Known rows, with every way that one mark hangs from another
Z432(Z2(Z78 Z652) Z110(Z231)): [  0.6  -8.7 -11.8 -18.2   7.8  -7.1  -7.4   4.6  13.6  11.9  13.8  -4.4
   9.9 -62.8 -10.5  -0.4   7.8   7.2  -4.0]
Z624(Z67(Z78(Z110))): [  1.6 -10.2 -12.3  -0.3   3.5  -5.1  -5.6   5.9   8.4  17.1  11.2  -1.4
   0.5 -24.3  -3.0  -3.8  -7.5  10.8  -2.9]
Z78(Z110(Z624 Z652)): [  4.6  -4.1 -22.5  -1.5   1.1  -2.8  -0.1   3.6  14.3  13.3  10.0   1.8
   6.1 -36.2  -3.4  -2.7  -4.5   0.6  -9.0]
Z78(Z110(Z231 Z432 Z652)): [ -0.7  -0.4 -16.3 -11.0   1.6  -2.3 -10.7  -0.1  12.2   8.1   8.5   4.0
  12.5 -29.2  -2.1  -5.4   1.3   7.2 -11.8]
Z432(Z110): [  1.1  -2.6 -14.9  -5.1   7.6  -4.9   0.1   9.2   4.4   6.0  10.5  -2.8
  10.9  -9.5  -8.7  -4.5  -4.4   2.3  -2.6]
Z67(Z78(Z110)): [  2.4  -9.5 -13.9   1.9   3.3  -4.4   0.1   3.8  12.4  17.1  10.9  -0.7
   2.6 -25.5  -1.3  -1.0  -7.2  -0.3  -4.0]
Z210(Z110(Z78 Z231 Z432 Z624(Z67) Z652)): [  3.5  -2.7 -24.0 -17.9   1.1  -1.3 -15.3   0.6  15.5   0.3   7.9   0.8
  12.6 -46.0 -15.9  -7.6  -1.0  21.0   1.3]
Z110(Z78 Z231 Z432 Z624(Z67) Z652): [  3.3  -4.2 -26.9 -20.1  -2.7  -2.8 -17.9   0.4  21.0   7.9   8.5   1.4
  12.5 -37.8  -6.7  -9.3  -5.1  14.9  -4.3]
Z67(Z78(Z110(Z231 Z432 Z624 Z652))): [  0.9  -8.5 -21.4 -10.5  -1.8  -3.2 -10.9  -0.8  20.7  11.0   8.8   3.0
  11.7 -51.5  -7.8  -4.4  -4.6   8.1  -8.9]
Z2(Z432(Z110(Z624)) Z652): [  1.2  -4.6 -20.4 -11.4   6.5  -5.0 -12.2   4.5  15.7   8.5  12.5  -1.2
  11.7 -34.0  -4.9  -6.3  -2.2  17.6   2.6]
Z67(Z78(Z110(Z231 Z624))): [  4.1 -13.4 -22.1  -6.8   0.9  -3.3  -4.5   2.0  16.8  18.6  10.3  -0.3
   7.7 -45.1  -9.1  -4.6  -7.1   7.8  -5.5]
Z67(Z78): [  2.9  -6.6 -12.0  -0.3   3.4  -5.8  -1.6   4.1  13.1  12.9  11.0  -3.1
   3.1 -14.9  -1.9  -3.6  -5.7   1.2  -1.4]
Z110(Z231 Z432 Z652): [ -0.5   2.7 -13.9 -14.9   1.5  -3.9 -13.8  -0.5  13.5   2.5   8.5   1.8
  14.6 -20.2  -3.7  -8.7   3.0   9.7  -9.8]
Z210(Z110(Z231)): [  3.7  -1.9 -13.4  -9.1   7.7  -2.7  -4.6   3.2   4.2   3.9   9.6  -2.6
  10.6 -21.9 -14.4  -7.1   3.3  16.1  -0.3]
Z231(Z110): [  3.0  -4.5 -16.0   4.5   7.4  -4.7   0.7   6.2  11.2  11.2   9.8  -5.7
   8.5  -8.0  -5.2  -5.7  -3.2  -1.9   4.2]
Z624(Z67): [  3.1  -1.3 -11.7  -4.4   5.3  -5.3  -5.4   7.5   4.0  10.9  10.5  -3.9
   1.7  -1.4  -1.8  -7.5  -3.6  12.6  -1.3]
Z624(Z67(Z78(Z110(Z231 Z652)))): [  0.2 -13.3 -13.0  -4.7   1.8  -5.1 -12.0   2.4  11.9  16.0  12.1   1.6
   7.3 -43.4  -6.9  -6.5  -5.5  15.0 -10.0]
Z78(Z110(Z432 Z624)): [  3.4   2.1 -22.9  -8.2   1.5  -1.6  -1.9   4.4  11.5   8.9   6.6  -0.3
   4.5 -17.9  -1.7  -2.8  -3.4   4.2  -1.8]
Z231(Z110(Z78 Z432(Z2) Z624 Z652)): [  4.2   2.2 -26.8  -3.9   0.1  -3.8  -4.9   4.9  27.3   8.5   7.9  -4.2
  11.9 -38.6  -2.4   0.0  -2.5 -10.6   3.5]
Z2(Z78): [  3.2  -4.4  -9.2  -5.3   3.9  -5.6   2.0   3.8  10.1  11.4  11.2  -3.2
  -1.3 -23.0   0.5  -0.7   5.2   1.5  -1.2]
Z78(Z110(Z231 Z432(Z2) Z624(Z67) Z652)): [  1.9   2.6 -21.3 -16.1  -1.0  -3.0 -14.0   4.3  14.9   9.9   7.8   0.5
  11.3 -49.5  -6.0  -3.9   1.9  13.3 -11.0]

Rows
[  5.2  -8.3 -19.3  -5.5   1.4  -5.4  -5.8   6.3  13.3  13.3  10.2  -4.2
   1.7 -26.5  -7.9  -6.7  -8.1  13.3   0.7]	Z110(Z624(Z67(Z78)))
[  1.8  -1.8 -23.6 -14.0  -0.6  -1.6 -10.1   0.2  15.9   8.2   7.8   3.6
  13.1 -40.8  -6.7  -6.0  -0.6   9.6 -10.5]	Z78(Z110(Z231 Z432 Z624 Z652))
[  5.0 -11.0 -26.8   1.0   1.9  -4.1  -5.7   5.0  21.5  13.9  10.7  -3.1
   9.2 -38.2  -7.8  -5.9  -9.3   1.5   3.5]	Z231(Z110(Z78 Z624(Z67) Z652))
[  1.6   0.4 -19.2 -18.8  -2.9  -5.5 -19.0   3.5  21.3   6.8   8.5  -1.9
  12.5 -54.3  -9.0  -6.0   0.8  15.8  -8.3]	Z110(Z231 Z432(Z2) Z624(Z67(Z78)) Z652)
[ -0.7 -14.2 -19.8 -16.8   4.8  -6.1 -22.2   2.8  18.2  11.8  13.8  -0.7
  14.5 -54.8 -11.8 -10.1  -4.1  31.6   1.0]	Z2(Z432(Z110(Z231 Z624(Z67(Z78)))) Z652)
[  0.9  -5.4 -14.8  -6.5  -1.4  -4.5 -10.3   3.5  16.0  13.1  11.9   2.5
   1.6 -55.2   2.0   0.2   6.9  16.8  -6.1]	Z2(Z78(Z110(Z624(Z67) Z652)) Z432)
[  0.9   1.2 -15.7 -15.2   5.0  -3.4 -11.0   1.1  13.7  13.0   9.2  -1.0
   8.4 -35.0   0.2  -2.8   3.0   7.2  -5.3]	Z78(Z110(Z231 Z432(Z2(Z652))))
[  2.2   2.0 -19.1  -5.3   0.6  -5.2  -3.8   5.0  23.0   5.1   8.0  -4.7
   9.5 -51.0  -5.3   1.3   7.4  -4.4   1.3]	Z231(Z110(Z432(Z2(Z78)) Z624 Z652))
[  4.2   1.8 -25.6 -21.1  -3.0  -3.7 -17.3   3.4  23.2   9.1   8.4  -1.3
  11.6 -46.3  -4.1  -4.8  -1.3   8.9  -5.7]	Z110(Z78 Z231 Z432(Z2) Z624(Z67) Z652)
[  1.2  -4.0 -18.2 -15.6   1.1  -2.9 -17.0   1.0  13.5  -2.0   7.8   0.4
  13.3 -53.1 -20.6  -8.4   1.2  27.0  -1.0]	Z210(Z110(Z231 Z432 Z624(Z67(Z78)) Z652))
[  5.4  -0.7 -25.8 -17.7   2.8  -0.4  -8.3   1.1  15.1   2.0   6.8  -1.6
  11.2 -32.0 -13.9  -5.6  -1.3  13.9   6.0]	Z210(Z110(Z78 Z231 Z432 Z624))
[  4.3  -1.2 -25.2 -16.4   1.1  -0.9 -10.9  -0.9  18.4  -0.2   7.6   1.2
  14.1 -44.6 -14.5  -5.5   0.3  12.1   0.5]	Z210(Z110(Z78 Z231 Z432 Z624 Z652))
[  4.1 -12.0 -21.6   2.2   3.8  -5.2  -4.7   7.1  16.3  13.9  10.0  -6.5
   6.9 -31.7 -12.2  -7.0  -8.4   9.3   6.8]	Z231(Z110(Z624(Z67(Z78))))
[  0.8  -5.8 -20.3 -17.5  -2.5  -4.6 -19.7   0.6  19.1   5.4   8.5   1.0
  13.2 -46.2 -11.5 -10.5  -2.7  21.7  -6.7]	Z110(Z231 Z432 Z624(Z67(Z78)) Z652)
[  0.3  -6.7 -20.8  -1.6   0.7  -5.0 -11.6   4.1  20.5   5.6   8.2  -2.7
  11.5 -38.9 -10.9  -7.0  -4.9   9.3   3.3]	Z231(Z110(Z432 Z624(Z67(Z78)) Z652))
[  2.5   1.4 -22.6 -17.8  -1.0  -3.1 -13.4  -0.1  17.8   2.8   7.5   1.3
  15.6 -33.0  -8.0  -9.4   0.9  12.2  -8.2]	Z110(Z231 Z432 Z624 Z652)
[  3.4   8.3 -19.4 -17.1   2.2  -2.4 -10.4   3.0  14.3  -3.1   6.9  -2.0
  14.7 -48.3 -15.2  -3.5   8.1  13.8  -3.5]	Z210(Z110(Z231 Z432(Z2) Z624 Z652))
[ -0.7  -6.4 -15.7 -11.1   5.5  -5.0  -7.8   4.8   8.6   5.4  11.7   0.9
  19.4 -33.2 -13.6  -7.9  -1.4   7.8 -11.4]	Z432(Z110(Z231 Z652))
[  4.4 -10.6 -20.8  -0.6   1.3  -3.8   0.4   4.2  15.9  17.3  10.0  -1.0
   2.8 -35.3  -5.0  -1.5  -8.6   1.5  -2.7]	Z67(Z78(Z110(Z624)))
[ -1.4  -8.8 -18.9 -13.0   0.7  -5.6 -19.8   5.7  16.3   7.3  12.0   1.2
  18.9 -51.3 -12.2  -8.4  -2.2  25.5  -7.2]	Z2(Z432(Z110(Z231 Z624(Z67(Z78)) Z652)))
[  2.1   1.2 -19.1 -17.4   2.4  -2.1 -15.6   1.9   9.8  -3.8   7.2   0.1
  13.5 -42.0 -18.9  -9.7   3.7  27.5  -1.5]	Z210(Z110(Z231 Z432 Z624(Z67) Z652))
[  3.4  -8.8 -22.9 -10.1   0.8  -2.9 -10.2   2.8  12.1  14.9  10.6   2.3
   9.9 -47.5  -9.7  -7.8  -3.3  16.3 -11.6]	Z78(Z110(Z231 Z624(Z67) Z652))
[  7.0  -9.2 -28.7   1.2   3.6  -3.1   1.5   5.3  21.0  15.8   9.5  -5.4
   7.9 -23.6  -6.2  -4.0  -9.4  -6.0   8.3]	Z231(Z110(Z78 Z624))
[  5.0  -5.0 -22.9 -12.0   0.5  -4.0  -8.3   1.2  17.0   9.6  10.1   0.5
  13.7 -39.0 -10.0  -9.3  -1.4  10.1 -10.3]	Z110(Z231 Z624 Z652)
[  2.8  -1.2 -22.1 -19.4   2.6  -3.2 -15.0   3.0  14.5  13.9   8.7  -1.8
   6.7 -47.2  -5.9  -5.3   0.3  18.5  -3.0]	Z78(Z110(Z231 Z432(Z2(Z652)) Z624(Z67)))
[  0.4 -14.2 -21.5 -13.5   2.0  -5.5 -13.3   5.8  14.0   7.8  11.7   0.2
  17.8 -56.3 -20.9  -9.1  -6.7  18.7  -8.7]	Z432(Z110(Z231 Z624(Z67(Z78)) Z652))
